Each row was made from one small tree. The marks that hang from a mark follow it in brackets, in the order of their numbers. Every link used is in the known rows. Write each row's tree.
In the rows, 128 means zero.
Known rows:
z443{z651{z543}}: [127 206 128 181 139 153  71 158 109 140 186 136 105 180 153 158 126 155
 156  97 163]
z452{z416{z81{z543{z651}}} z727}: [109 141 111 133 144  73 135 180 107 152 139 127 140 160 125 142 153 177
 107 160 137]
z543{z81{z443}}: [153 141 141 147 133 116 142 140 115 112 132 132 145 157 168 111 147 151
 124 116 138]
z81{z443 z543 z727}: [154  90 156  97 103 134 146  83 131 134 112 121 125  68 135 122  70  93
 126 123  85]
z81{z416}: [150 130 148 110 133 129 104 149  99 136 160 119 124 164 147  93 143 126
 135 141 134]
z727{z452{z416{z81{z443{z651} z543}}}}: [117 153 142 114 167 107 118 144 138 136 110 122 134 128  85 133 139 132
 136 138 119]
z651{z443 z543{z81{z416}}}: [134 174 123 173 135 167 102 133 128 130 152 165 140 157 170 117 139  98
 147 129 170]
z727{z452{z416{z81}}}: [ 89 147 125 132 178 115 106 207  98 168 141 115 128 177 143 141 171 179
 147 140 130]
z246{z452{z416{z81{z543{z651}}} z727}}: [ 88 138 107 121 123  92 136 148 103 155 103 129 121 187 130 140 165 180
  93 151 159]
z81{z443{z651} z543 z727{z452}}: [133 106 148 117 120 133 134  82 148 122 120 114 103  53  93 142 104 112
 140 103  91]
z651{z443}: [105 153 119 173 149 185 108 147  72 146 168 135 106 172 172 121  93 138
 159 111 145]
z543{z651{z443}}: [117 150  95 195 138 193 129 147  73 122 175 146 116 159 158 125 108 182
 133 108 140]
z81{z416 z543{z651} z727{z452}}: [153  73 133  91  96 130 150  94 139 127 127 126 120  45 106 125 147 139
 111 128  82]
z443{z651{z543{z81{z416 z727{z452}}}}}: [136 157 135 156 126 110 101 138 169 119 157 131 125  87 115 153 186 120
 144 110 145]
z246{z81{z416{z452} z443{z651} z543 z727}}: [173 123 140  49 119 124 127  53 168  88  90 109 134 110  76 106  93  46
 147 115 119]
z543{z81{z727} z651{z443}}: [128 136 100 201 123 147 160 140 107 103 166 146 139  97 155 140 124 168
 122 103 137]
z81{z416{z452{z727}} z543}: [109 125 138  70 120 100 114 138 135 150 120 107  98 164 123 119 134 106
 148 132 139]
z81{z416 z443{z651{z543}} z727{z452}}: [129 117 137 139 126 157  93 104 176 117 136 131 116  74  76 133 130  86
 137 127 111]
z651{z543{z81{z416{z452} z443 z727}}}: [133 134 135 114 111 131 126 130 195 111 102 137 147 105 120 131 130  86
 137 119 129]
z651{z543}: [125 171 128 159 128 165  86 153 101 161 163 141 111 177 187 154 121 153
 151 108 145]
z246{z81{z416 z727} z452}: [153  99 131  72 105 143 114  62 105 124 103 113 121 166 150  97 139  89
 124 128 147]
z81{z416 z443 z543{z651} z727}: [183  68 144  87  88 132 163  72 153 101 111 135 148  44  91  92 100  96
  89 149  78]
z416{z81{z443{z651{z543}} z727}}: [134 166 130 157 143 151  82 143 150 133 136 133 153  97 105 155  99 131
 142 111 111]

Write each row's tree:
[115 101 141  67 118 113 126 111 157 131  92 114 110 145 101 101 115  82
 133 143 123]	z81{z416{z452{z727}} z443 z543}
[141 113 110  98  95 120 163  60 107 119  97 130 118 155 147 137 123 119
 100 132 152]	z246{z81{z543{z651} z727} z452{z416}}
[174 104 168  89 112 113 128  77 158 102 127 117 132  57  72  94  90  56
 121 141  99]	z81{z416 z443{z651} z543 z727}
[ 97 123 128 127 176 128 119 180 120 149 112 120 141 159 120 124 152 153
 134 151 115]	z727{z452{z416{z81{z443}}}}
[142 102 129 111 127 106 163 133 142 125 105 133 168  73  95 128  98 134
  96 158  86]	z452{z416{z81{z443 z543{z651} z727}}}
[161 108 120 164 108 113 174 130 135  89 135 135 157  85 135 127 140 172
  97 116 112]	z543{z81{z443 z727} z651}
[111 131 108 148 142 139 150 144 114 140 135 142 150  84 115 141  80 131
 123 146 112]	z452{z416{z81{z543{z651{z443}} z727}}}
[ 89  81 135 139 145 121 144 145 137 134 128 111 108 106 111 132 117 107
 130 149 108]	z81{z443 z727{z452{z416}}}
[118 141 137  69 126 125 119 152 131 165 104 106 135 100 136 158  98 151
 164  94  92]	z416{z81{z543 z727} z452}
[148 165 132 166 124 141 119 133 138 126 129 155 145 156 179 139 140 138
 130 113 148]	z651{z543{z81{z443}}}
[100 121 127 168 135 111 143 143 173 131 120 142 129 102 137 162 147 104
 128 138 135]	z651{z543{z81{z443 z727{z452{z416}}}}}
[131 166  97 207 136 157 149 154  88 106 168 154 137 156 172 128 145 191
 125 103 159]	z543{z81 z651{z443}}
[179  90 132 134 104 104 169 118 155  77 129 136 170  74 107  93 155 132
  85 143 109]	z543{z81{z416 z443 z727} z651}
[127  93 136 141 125 118 154 124 142 119 118 120 130  80 141 137 154 145
 130 108 105]	z543{z81{z443 z727{z452}}}
[107 134 136 130 160  94 118 199 108 157 151 108 145 134 134 139 120 139
 138 149 122]	z452{z416{z81{z727}}}
[118 136 141  88 129 100 113 116 164 110 114 108 103 147  65 107 120  83
 138 132 139]	z81{z416{z452{z727}} z443{z651} z543}
[183  90 121  58  74 141 148  23 118 109  85 132 131 122 133 104 138 107
  97 125 128]	z246{z81{z416 z543{z651} z727} z452}
[ 94 112 107 123 139 112 127  95 101 125  91 119 103 252 145 109 143  94
 110 159 189]	z246{z81{z443} z452{z416 z727}}
[ 77 159  82 140 144 158 123 157 110 150 115 136 123 152 125 155 113 185
 147 104 131]	z416{z81{z543{z651{z443}}} z452{z727}}
[ 57 135 120 150 137  98 116 165  88 157 138 111  76 237 154 131 155 137
 121 151 192]	z246{z452{z416 z727}}
